Each row was made from one path, in order. Every step used is in the known rows, and no mark comes twice. Write each row's path.
(in the rows, 128 means zero)
Known rows:
x/u: [131 120 138  72 123 151  72 163 125 137 133 172  81  91 153  94 100 106
 124 135 112 123 135  99 178 173 142  80 166 121 133 151 171 121 117 123
 128 112 164 126 146  98 139 140 142 105 122 139 134 160 130 152 174 143
 118 112 103 148 111  82 145 105]
n/k/u/l: [139 117 139  63 140 130 116 127 159 153 143 137 113 119 145  98  83 104
 121 149  88  78  92 126 189 196 143  99 186 123 142 151 168 124 129 116
 120 164 167 103 159  87 146 155 165  77 122 119 166 130 115 192 182 176
 124 138  72 169 119 109 122 115]
e/l/n: [120 116 160  49 139 151  54  97 154 151 146 128  87  87 153  76 121 126
 138 147  82 114 157 120 170 183 147 107 141 136 159 178 143 107 148  91
 177 100 187 125 129 121 109 123 179  81  85 169 140 176 113 153 186 170
 127 122  79 147  91  87 125 150]
n/k/u/q/h: [138 119 122  93 129  99 117 144 147 172  74 143 123 112 175  85  93  93
 151 160  71  61  66 114 143 178 147  93 152 137 135 134 193 119 150 120
 110 131 119  93 131  65 107 154 158  79 153 120 145 147  89 153 155 150
 144 138 132 151 103  92 131 119]
l/e: [137  98 158  41 139 148  85 120 142 145 150 152  89  81 168  92 100 123
 132 139  85 109 155 119 191 171 146 101 156 115 157 166 184 107 136 113
 111 123 185 105 137  96 133 131 154 119 104 112 155 148 141 160 168 156
 120 110  94 155 134  99 153 126]
w/t/n/l/u: [153  85 162  89 112 114  81  98  81 142 109 153 105 122 108 118  91 128
 159 124 125  93 155 123 185 137 114 134 144 138  78 136 129 132  80  90
 182 133 158 118 138  89 121 132 143 136  99 171 183 143 198 134 183 130
 133 155  88 138  79  77 142 159]
e/l/w: [133 112 164  52 126 133  64 123 138 139 138 138  96  73 146  77 110 120
 147 152  95 119 167 125 165 178 138 120 146 134 164 183 191 137 146  88
 142 127 201 118 130 137 108 114 141  81  87  92 125 166 148 143 200 161
 137 149  70 148 114  88 145 135]
e/l/n/k/u/x: [122 111 121  45 138 118  95  99 181 165 135 142 106  89 139  78 106 103
 137 153  69 132 102 133 177 190 143 117 176  95 146 160 138 108 167 121
 162 124 153  99 145  95 107 149 167  77 116 166 161 167 104 108 197 174
 152 152  66 168  99 101 139 133]
q/u/x: [107  86 117  87 114 115  81 156 121 161 140 147  92  81 135  83 101 119
 115 158 129 150 111 111 154 169 139 112 166  95 144 154 155 124  81 132
 127  94 155 106 160  95 107 107 143 126 119 140 151 161 140 104 173 144
 132 122  82 113 134  93 154 130]
t/n: [118 104 148  87 116 140  93 132 117 159 156 162  92 105 127  86  97 124
 124 138  78 114 144 113 175 144 149 118 165 111 145 150 143 121 127  94
 119 119 177 133 138  98 126 117 185 112  96 139 155 161 160 141 158 146
 135 143  83 159  86  79 124 141]
l/u/k: [111  88 150  86 126 124  72 124 120 138 164 151  92  82 160 101  93 120
 119 156 152 132 158 130 172 176 144  86 169 129 116 149 132 120 140  95
 145 126 142 100 175  97 134 128 139 126 116 175 164 135 168 147 170 172
 144 139  82 154 126  94 138 124]
l/w: [125 108 159  61 126 128  89 126 118 122 155 148  95  78 150  81  95 119
 129 141  90 114 159 118 186 161 127 107 151 122 156 161 184 128 123  94
 154 130 187 117 128 117 123 115 140 118 110  70 135 137 159 156 170 148
 128 144  68 151 105  83 138 122]
e/l: [135 118 164  77 135 147  59 131 148 150 138 145  94  83 158  76 123 119
 137 155  99 110 151 127 165 193 154 117 155 134 150 164 170 122 149  95
 138 118 196 131 149 129 113 121 182  91  93 140 136 178 130 146 192 169
 128 133  86 151 134  87 128 140]
u/q/h: [135 107 147 100 126 113  87 154 122 169 101 136 114  99 179  85 109 111
 140 156  88 101 118 109 134 173 143  86 115 140 143 150 194 119 108 107
 122 115 135 106 125  89 100 113 174  97 122 133 109 159 112 127 161 134
 129 115 138 132 105  82 134 140]
w/t/n/k/u/q: [161 105 130  96 109 108  98 118 147 166  70 156 117 146 112 102  74 108
 159 127  81  46  85 111 181 158 123 108 172 126 101 132 143 116 123 124
 150 145 102 110 109  60 123 143 168  91 122 124 164 129 133 148 146 134
 154 152  97 167  64  87 124 124]
l/u: [120  92 156  84 130 121  59 125 123 132 140 149  88  87 155  89  97 123
 125 153 138 110 144 132 177 170 138  93 146 121 119 151 145 129 120 102
 152 114 176 115 152 107 137 133 137 116 119 157 172 141 162 157 170 159
 136 128  94 146 112  94 136 129]
u/l: [136 105 154  74 130 143  88 136 126 152 170 130 104 106 155 100  99 115
 121 147  95 108 137 119 180 188 141  92 149 127 149 178 177 117  94 102
 130 150 183 133 152 107 132 116 169  96  89 133 137 141 138 176 182 154
 114 128  84 151 117 101 126 132]
k/n/l/w/t: [174 111 170  49 116 114 109  83 106 136 130 150 119  99 138 117 101 119
 174 118  97 104 152 113 175 153  90 144 174 164 125 135 193 124  76  80
 171 135 175 114 124  77 113 116 123 130  96  72 136 151 181 131 189 128
 134 126  73 126  86  61 153 136]
k/u/x/y: [126  86 127  75 113 102  96 151 134 151 144 138 124  95 141  97  90  91
 116 171  81 171 106 144 193 168 140  71 172  90 136 135 191 127  88 148
 120 150 179 116 158  76 126 165 151 133 112 107 167 153  78  98 180 127
 141 132 100 164 157  84 129 107]
k/u: [130 119 158  79 127 116  97 136 131 140 140 146  90 100 146  80  94 110
 122 151  81 113 111 128 192 177 139 118 167 118 144 134 169 128 122 105
 144 140 173 105 159 101 142 158 163 113 119 106 159 144 106 152 168 151
 126 141  93 169 126  85 127 116]
e/l/u: [122 103 164  75 134 131  36 110 144 146 125 134  86  86 148  88 117 122
 140 158 138 111 151 142 159 183 147 107 141 130 121 171 150 135 147  91
 149 109 187 109 152 131 115 127 142  81  89 176 169 165 155 153 189 172
 135 140  91 145 118  93 134 143]
e/l/w/t: [144 115 169  58 119 128  43 115 137 133 111 147 115  73 143  95 105 124
 175 132 102 107 166 123 174 184 110 130 135 137 137 176 174 132 122  93
 192 145 177 127 130 131 105 110 138  86  75  91 131 150 163 137 186 144
 127 146  86 148 118  87 159 142]
u/k/n: [129 113 140  80 130 142 110 119 151 160 186 153 110  92 164  89 107 113
 132 144 118 149 138 118 162 171 143 103 216 142 148 134 158 104 149  91
 106 116 156 113 165  71 134 128 170 107  94 141 135 167 159 135 158 168
 146 105  74 146 125  78 132 123]
u/l/w/t: [150 105 159  59 122 131  74 115 119 134 144 137 128  95 135 122  75 123
 152 126 103 109 152 115 183 182  94 103 129 134 132 185 177 129  64 104
 191 160 177 124 133 111 127  98 124  95  78  89 131 122 182 168 178 126
 114 144  76 149  99  97 146 134]
k/u/x: [126  99 146  84 119  98 104 145 122 151 158 159 112  91 133  88  96 106
 119 155  84 148 105 143 193 176 138 118 168  91 136 139 170 123  96 123
 130 135 167 107 161  97 130 148 159 128 124 124 154 151 115  99 183 146
 140 148  95 159 132  92 143 101]
q/u/k/n/d: [129 102 124  84 134 127 131 111 126 182 202 125  63 102 140  94 115 119
 153 159 136 155  99  82 159 176 139 106 234 149 135 124 172 113 152 120
  98 108 131  89 157  70 121  93 144 108 110 142 167 161 130 163 161 144
 150  92  66 106 100  73 134 136]
u/k: [121 102 143  79 123 139  94 143 131 149 172 165 106  75 162  85 101 117
 120 152 109 134 155 114 182 179 152  88 181 134 147 150 154 107 140 102
 128 126 148 110 171  94 133 116 179 118 109 146 135 137 145 142 166 167
 135 133  71 152 137  85 133 124]
t/n/m: [117 100 152  95 130  96  97 149 139 166 151 150 112 119 139  81  86 123
 130 140  84 104 161 105 161 140 153 128 171 103 133 156 153 137 120  86
 123 119 168 128 134 106 139  92 190 114  98 142 161 175 166 146 162 126
 127 147  94 147  82  96 108 144]
n/d: [135 111 170  84 134 139 107 117 122 153 180 140  80  88 146  82 117 126
 137 150  88 119 107 104 210 183 152  91 161 122 142 136 187 109 132 118
 139 143 183 126 145  95 137  91 183 123 116 130 157 146 108 172 177 140
 122 123  95 141 106  75 134 136]
n/t: [150 113 162  66 132 126 111 137 133 149 103 158 108  91 137  90 105 116
 143 137  93 118 135 114 185 184 153  91 184 134 125 135 169 109 159  86
 140 149 169 111 170 107 130 123 182 106 125 133 164 129 127 156 161 140
 115 120  89 153 130  83 143 141]
n/t/w: [149 111 160  87 140 113 119 147 144 160 109 164 111  97 117  73  80 125
 142 138  97 123 147 106 190 158 151 107 186 140 117 144 181 115 146  95
 140 144 184 105 159 110 124 120 133 100 114 121 173 134 121 129 157 107
 112 115  86 142 119  89 153 143]
x/u/l/w: [142 115 148  51 127 153  85 144 105 128 158 141  89 102 130 115  81 108
 123 134 112 127 146 108 181 180 112  66 142 130 143 192 198 141  81 127
 124 138 167 113 127 115 135 115  93  78 101  98 114 140 153 168 186 121
 123 130  83 152  85  94 143 102]
w/t/n: [136 106 154  92 110 128  77 127 118 159 136 169 113 109 128 105 100 125
 148 121  84 107 142 109 178 151 124 124 158 116 123 145 132 115  96 101
 167 126 163 136 131  84 129 118 187 114  85 143 153 149 177 135 152 124
 122 141  89 160  90  81 147 145]
k/n: [134 116 148  78 127 133 104 121 148 149 172 153  94 105 161  83 113 111
 136 138 104 123 127 117 162 160 141 113 191 141 148 141 171 110 129  93
 118 119 182 117 136  82 130 132 167 108 101 122 147 170 156 150 160 159
 136 103  93 145 109  77 128 121]

Write each row's path:
[153 109 132  85 126 108 109 131 161 151  80 146 103 125 150  86  87  96
 135 159  77  49  76 116 187 179 151  86 177 140 129 132 175 110 147 123
 113 142 134  96 125  77 129 149 153  91 148 114 156 130  96 161 164 165
 154 133  91 160 102  94 117 112]	n/k/u/q
[120 104 161  57 138 142 103  83 126 154 192 123  64  98 148  86 117 129
 138 147  71 124 117  98 206 179 141  90 150 124 140 143 152  89 141 108
 192 116 179 120 113  89 128  92 188 113 109 156 161 137 101 174 176 132
 115 109  79 138  64  77 130 138]	l/n/d
[160  89 131  28 134 136 133  89 114 165 161 125  76 100 152 113 101 124
 153 144 122 131 161  93 146 157 128 126 224 167 132 140 181 115 132 112
  71 112 148  79 159  63 107 141 107 128 115 128 166 167 154 147 184 170
 154  87  58  98 128  82 151 139]	q/u/k/n/l/e
[126 106 154  58 141 149  90 101 139 153 180 120 104 110 153 108 100 123
 115 143  79 119 141 109 179 179 131  90 136 127 151 180 153  98  93  95
 177 122 182 123 125 102 126 115 171  90  75 167 150 140 127 173 175 151
 105 118  74 147  74  96 117 140]	u/l/n
[141 118 164  62 146 127  93  99 166 170 107 133  92  98 116  72  94 135
 154 135  80 127 163 114 173 170 151 114 169 155 124 178 154 104 178  85
 184 140 194 113 135 131 104 126 141  65  85 159 176 156  93 120 170 117
 119 117  76 139  80  87 153 163]	e/l/n/t/w
[166  94 170  30 137 141 105 109 110 142 137 145  87  90 164 101 108 128
 133 142  73 104 171 112 198 162 141 119 158 137 145 149 188 107 110  94
 109 139 189 101 146  86 126 138 150 143 116 111 161 144 138 157 205 154
 121 116  85 133 126  87 153 138]	n/l/e
[146 102 126  69 124 127 126 107 112 171 156 139  87 100 149  99 117 120
 139 160 140 131 140  91 142 165 138 127 230 171 129 124 168 117 124  91
 108 105 138  97 171  80 109 128 133 130 115 135 161 168 142 132 181 172
 151 102  50  96 112  67 135 139]	q/u/k/n/l
[154 119 155  82 139 115 138 125 161 171 128 154 106 117 117  90  81 124
 155 125 107 134 132 107 169 149 148 117 222 165 120 141 178 110 155  90
 125 134 186 103 149  89 128 135 126  92 101 119 175 167 137 118 151 114
 124  99  84 132 100  79 151 142]	k/n/t/w
[112  86 101  51 120 119 110 103 178 157 136 146 122  91 146  98  88  81
 108 163  59 143  90 128 187 169 138  59 184  85 139 137 149 104 128 157
 159 144 167 108 121  50 124 166 156 117 116 142 187 143  67 123 174 133
 155 125  77 165 120  96 126 122]	l/n/k/u/x/y
[135 110 155  46 137 127 108  97 133 149 116 143  95  96 141  95 106 112
 134 132  73 134 138 105 178 169 135  86 174 128 127 145 141  95 167  79
 194 120 167 117 147  97 130 135 180 103 107 158 164 137 118 158 148 129
 122 107  80 142  79  83 133 148]	l/n/t
[168  85 155 101 102 102  78 101  86 150  67 128 107 147 110 118  92 124
 161 139 123  69 139 117 185 145 111 107 123 154  73 139 144 132  58  98
 172 133 131 112 109  82 103 118 128 124 112 177 162 133 176 126 179 117
 155 150 110 125  49  79 123 158]	w/t/n/l/u/q
[140 116 136  87 117 148  66 167 122 135  97 149  77 119 148  95 100 101
 133 149 108  94 120  97 180 167 143  59 146 142 125 152 183 115 112 134
 116 117 135 120 114  93 131 122 132  99 136 143 113 151 113 145 176 130
 143 103 121 148  93  78 122 108]	x/u/q
[130 105 126  72 121 110 116 132 162 156 134 169 123  94 145  83  93 103
 121 147  88 126  81 130 192 178 146 111 192  84 138 140 159 114 133 129
 127 144 159  94 158  74 129 150 159 117 145 127 171 140 122 115 181 162
 146 155  81 168 145 100 139 102]	n/k/u/x
[153 123 134  73 132 139 136 147 146 173 134 177 102 109 107 101  74 111
 154 127 132 166 144  91 169 156 143  79 250 172 101 135 171 111 170 119
  92 142 143  95 173  71 135 138  89  86 113 145 162 162 137 106 146 100
 138  90  81 138 104  77 157 106]	x/u/k/n/t/w
[100  97 131  69 147 100  92 118 142 164 153  98  90 120 156 104  81 127
 120 144 107 104 150  86 125 168 122 104 159 125 136 189 146 135  81 113
 169  98 145 104 120 120 122  84 141  86  92 167 173 154 119 189 165 132
 113 104  57 102  71 113 111 151]	q/u/l/n/m
[160  95 163  36 128 141 116  93  95 160 151 144  81 115 133 101 103 133
 137 130  66 108 176 109 193 141 149 134 158 126 132 154 175 119 117  95
  96 124 187 111 124  84 120 133 154 133 104 129 170 160 157 143 197 144
 136 135  87 143  88  83 146 147]	t/n/l/e
[134  63 117  88 102 102  92 112  86 161 147 126 116 111 109 118 103 109
 118 167 118 175 147 136 185 132 142  81 141 100  91 139 153 144  52 118
 112 126 187 114 136  71 104 141 126 153 114 180 192 160 148  75 215 111
 158 157  97 132 103  76 127 137]	t/n/l/u/x/y
[116  78 117  80 111 127  84 150 133 154 152 148 129  82 153  92 102 106
 117 167  91 163 129 129 183 168 148  56 162  93 141 150 183 114  84 132
 124 135 188 128 151  82 115 127 160 134 103 137 149 159 106  95 187 121
 132 123 101 146 156  85 128 123]	u/x/y
[140  97 155  61 112 137  82 111 100 146 154 136 120 120 105 119  77 128
 149 106  89 110 158 113 188 154  91 122 132 126 129 184 164 142  62  96
 172 157 166 125 114 109 117  90 138  85  65  91 136 130 198 152 169 106
 126 168  64 153  61  95 147 144]	u/l/w/t/n
[134 100 155 101 121  92  84 143 136 167 123 162 129 113 128  96  80 127
 160 124  95  86 168 102 164 145 129 132 160 104 111 147 137 129 103  95
 163 129 140 132 133 103 135  90 187 120  91 143 168 164 176 143 147 111
 124 143  94 140  77  96 126 147]	w/t/n/m
[149  94 156  37 139 160  90 114 135 154 169 117  95 103 160 111  92 126
 126 138  92 113 157 120 190 187 136  94 145 130 147 189 183 109 105 115
  93 140 185 106 144 103 131 127 142  93  92 124 149 144 149 184 187 154
 115 117  96 151 126 109 143 132]	u/l/e
[112  61 120  82 111 111  60 139 130 141 146 134 121  79 146 101 101 103
 110 175 133 173 130 149 181 163 138  48 144  97 114 150 158 129  80 134
 143 138 182 114 150  79 125 133 124 135 112 163 178 155 135  98 186 125
 139 130 104 140 138  93 129 124]	l/u/x/y
[137  91 152  77 118 106 108  94 111 147 152 132 106 107 134 106 117 120
 148 154 140 155 128 141 173 156 124 124 180 127 107 135 160 124  80  85
 123 112 182  91 147  76 104 140 114 142 127 162 171 180 185  86 209 149
 155 131  90 121 113  80 146 131]	k/n/l/u/x
[137 129 134  98 117 133  76 175 105 158  87 147  92 106 167  94 103  98
 140 147 108 110 104  93 133 163 137  63 123 144 130 154 202 121 109 136
 101 101 118 106 116  78 106 129 136  88 137 153  98 165 116 125 164 116
 128 101 155 134  86  74 145 111]	x/u/q/h
[155 110 146  67 123 132 134 103 117 156 179 152 116 101 156 102 114 112
 140 156 112 139 156 113 176 169 143 119 214 169 132 124 173 102 136  74
 103 134 165 111 170  65 117 136 163 130 109 141 143 169 158 127 191 171
 149 118  68 132 115  66 133 124]	u/k/n/l
[161 104 161  83 107 123  96 113  95 160 123 162 114 116 119 109 101 130
 156 121  81  96 159 104 187 150 123 135 153 132 105 133 145 123  79  88
 156 135 171 133 138  85 116 124 183 141  89 139 162 147 172 126 186 129
 128 149  87 144  81  72 145 155]	w/t/n/l
[137 112 140  72 132 120 111 124 163 150 124 165 105 101 154  78  91 101
 126 141  83  71  97 122 182 182 148 110 197 113 143 130 157 117 155 114
 134 153 160  99 153  81 141 160 170  98 134 108 170 138 112 176 162 179
 135 136  76 171 129  94 131 115]	n/k/u
[133 111 152  63 146 122 121 109 147 155 119 151 104 103 112  85  73 137
 131 124  79 125 154  99 186 151 141 105 176 145 125 157 153  98 145  93
 191 137 180 103 125 101 127 126 139  97  98 151 179 129 109 127 152 103
 110 109  71 137  73  87 153 150]	l/n/t/w
[150  85 154  83 112 106  81  90  76 153 135 151 115 105 115 127  89 128
 158 135 143 113 180 119 177 146 115 125 167 141  75 132 113 128  93  88
 162 136 131 111 169  85 116 123 138 145 100 195 179 129 204 117 184 138
 146 163  82 140  81  76 144 148]	w/t/n/l/u/k
[141 104 157  96 126 112  33 120 143 148  85 105  78 115 148  88 115 119
 148 174 145  92 135 140 169 185 149  84 119 143 113 175 161 134 132 100
 134 112 154 104 123 123  97 118 126  77 113 175 143 167 139 138 192 163
 152 136 108 138  93  97 119 141]	e/l/u/q
[143 102 130  79 113 140  90 121 152 162 110 181 121 107 130  94  90 117
 154 114  96  65 121 103 179 159 128 115 178 104 120 139 123 101 136 109
 159 136 146 127 129  68 131 118 188 102 100 148 170 142 172 156 147 144
 134 148  65 160  90  94 143 150]	w/t/n/k
[145 111 166  54 149 133 123  75 123 159 199  89  71 131 125 110  98 116
 126 143  46 129  92 114 211 186 119  96 151 131 138 153 173 105 105 120
 172 145 164 111 128  95 128 123 160  83  95 141 168 128  79 194 182 130
 122 127  78 155  57  87 118 126]	k/u/l/n/d
